Every row comes from one small tree of marks. The marks that hang from a mark follow it in brackets, in alphabetical order. Every link used is in the known rows. Which tree was each row made from?
Known rows:
P[D[M W] E]: [ 11  -3  51 -10  -5 -18 -15 -31 -28 -44 -16  13   4  -1  -7  22  12 -32
 -12 -51 -41  -2 -16]
J[M[D[W]]]: [-12  32 -44  -5   1 -13   7 -31  10  32 -41  -6  13   6  46  18  28   5
  22 -43 -48   5 -32]
D[M S W[E]]: [ -8  10 -20  12 -29 -11  31 -32 -11 -21 -11  12 -28  40  30  -4  14 -48
  19 -47  -8 -27  26]
D[S]: [  6  15  -1   9 -15  -4  32 -17  28   6   1  -8  -4  20  17 -10 -24  24
 -11 -29  16   0 -19]
J[M[D[S]]]: [-12  22 -23  -4   5 -11   8 -33  29  35 -61 -25  13  14  26   6   0  -8
  16   2  -8   2 -33]
M[D[P S W[E]]]: [ -3  25 -37  14  -3 -21  -9 -39 -21   2   0   7 -24  32  18  12  12   8
   8 -88 -25 -34  20]
E[W[D]]: [  3  16 -35  18   1  -4  75 -18   0  16  36  18  -6  -6  86   8  15  -4
  14  10 -32 -23 -49]
J[M[D[P S W]]]: [-14  31 -27 -10  13  -8 -25 -27   2  15 -65  -6  -6  17  14  12  17  -5
  26 -41 -44   2  -5]
M[D]: [ 13  18 -43   7  -7 -25  25 -25   5  34  10   2  15  20  37  18  -1  45
   6 -52 -12 -18 -43]
J[M]: [ -6  20 -24 -13 -13 -10  43 -11  27  20 -38  -8  23  10  45   7  21  13
  29 -15 -15  23 -32]
M[D[S]]: [  8  18 -27  13   0 -16   9 -33  18  31  -7 -11   0  22  18   5 -22  25
  -9 -32   6 -22 -33]
P[D[S W]]: [ -3  15  16  19   0  -4  18 -35   4 -14 -11  -3  -7  -6  10   6  17  -7
 -34 -75 -17   3  -1]
P[E[W]]: [  8  14  22  -4  -9 -17  18 -18  17 -14  31   3   6  -1  36   6 -31   4
  -5  20 -28 -15 -62]
Q[J]: [ 21  11 -50  10  -7 -10  81  16   2 -16  26  13   1  39  32   8 -16  66
 -12 -22   2   0 -31]
E[W[D[M P S]]]: [  3   5 -19   5  14  -3  33  -8 -22  -8 -11  26 -28  18  45   3   4 -36
  37  32 -26 -32 -15]
Q[J[M[D]]]: [  4  17 -58   2  11 -12  55   2   6   6 -30  -4   9  35  34  16  -3  32
   5   7 -11   0 -40]
D[M P[E] S W]: [  9   7  35 -25  -2  -6 -59 -11 -37 -57 -35  26 -37  36 -35   5 -15 -17
  21 -50 -45 -10  24]
E[W]: [  1  22 -41  10  -5 -15  61  -7  23   9  22   8   4   8  68   3  -4  10
  15  11 -22 -20 -51]
J[M[D]]: [ -6  23 -38  -8   0 -18  20 -26  20  39 -46 -14  23  11  43  16  16   9
  27 -12 -21   5 -41]

Write each row's tree:
[  6  15 -32   9   7  -6  55  -6 -19   3  26  29 -14   3  70  11  19   5
  30  -4 -39 -23 -30] : E[W[D[P]]]
[ 11 -10 -28   4 -25 -20  74 -18 -62 -11  17  35 -16  39  54  18  49 -21
  58 -53  -2 -26  31] : W[D[M P] E]
[ -4   8 -17  -3 -16 -15   1 -15 -41 -40 -27  26 -40  53   3   3  19 -34
  41 -70 -20 -26  56] : D[M P S W[E]]
[ -4  22 -36 -18   9 -21   0 -16   2  26 -57  -4  16  20  26  21  20  17
  42 -28 -26   4 -21] : J[M[D[P]]]
[  5 -11 -11  10 -19 -13  56 -25 -50 -16  -2  23 -30  39  34   5  29 -42
  43 -34  14 -31  41] : W[D[M P S] E]
[  4  -4  68  -5   1  -9 -33 -40 -15 -49 -33   1 -11   1 -26  10  -9 -52
 -27 -31 -28  -5  -7] : P[D[M S W] E]
[ -1   2  -9  33 -31  -5  89 -44 -10  10  40   0 -16  13  64  -3  23 -22
   0 -37  20 -23   7] : W[D[S] E]
[ -1  10 -43   4 -36 -21  51 -22 -28 -16   8  29 -10  38  53  12  38 -22
  37 -73 -30 -23  14] : D[M W[E]]
[ -1  19 -11 -25   7 -22 -19 -21   0  14 -53  -9  16  16  12  21   6  10
  33 -18 -35   5 -29] : J[M[D[P[E]]]]
[  0  17 -46   5  14  -7  46  -4  15   4 -39 -13   0  37  21   8 -18  19
  -6  23   1  -2 -33] : Q[J[M[D[S]]]]
[  0  25 -61   4  12  -8  45  -3  -1   1 -24   2   1  30  36  18   6  28
  -1 -17 -34  -1 -33] : Q[J[M[D[W]]]]
[ 18  -7  44 -30  -1 -14 -41  -2 -22 -46 -45  15 -21  44 -42   1 -37  -9
  29  -3  -3 -10  11] : D[M P[E] S]
[ -2  16 -19  24   5   3  62 -23  10  12  23  10 -18  -4  70  -3  -2 -20
   3  26 -18 -26 -42] : E[W[D[S]]]
[  6  -8  19   5   2 -14  24 -22   1 -15 -48  -4   2  18  -5   5   3 -33
   0 -16  18  -6  -4] : P[D[M S]]
[  7  17 -58  -6  18 -15  41   9  -8  -4 -37   3   3  42  21  19  -1  39
  15  -3 -19   0 -24] : Q[J[M[D[P]]]]
[  4   7 -38  10   0  -7  67 -12 -13   8  12  26  -9   7  78   9  16 -28
  37  26 -28 -29 -43] : E[W[D[M]]]
[ -6  28 -13 -22   8 -17 -32 -27 -10   6 -47   1   6  10  17  23  20   5
  27 -45 -61   4 -19] : J[M[D[P[E] W]]]
[  8  -3  76   3  -1 -12  -8 -38  14 -30 -10 -20   6  -9 -22   4 -27 -15
 -47 -17   8   3 -27] : P[D[S] E]
[  7   2  35   0  -1  -4  14 -26  -3 -19  13  10 -13   1  31   2 -28 -40
   2  43 -25 -24 -49] : P[E[W[D[M S]]]]
[ 25  -7  19 -36  -9 -25 -20   7 -38 -40 -24  30  -4  43 -17  17 -11  14
  47 -31 -23  -6   0] : D[M P[E]]
[ 18   7  13 -32  -9 -16 -38  -1 -53 -52 -15  42 -19  34 -10  21  10   6
  39 -74 -66  -6  12] : D[M P[E] W]
[ 14  13 -33 -22  -8 -16  -6   7 -49 -33 -23  47 -19  41  11  19  32  20
  54 -90 -58  -6  24] : D[M P W]
[ 20 -10  37 -13   1   0  -4 -15 -44 -26 -14  23 -26  23  -4   8  -7 -15
  24 -15 -16 -10   3] : W[D[M P[E] S]]
[ -5  12 -10  22 -18 -21  55 -38 -12 -14  17   6   5  -1  44  18  49  -9
 -14 -97 -19  -7   6] : P[D[W[E]]]
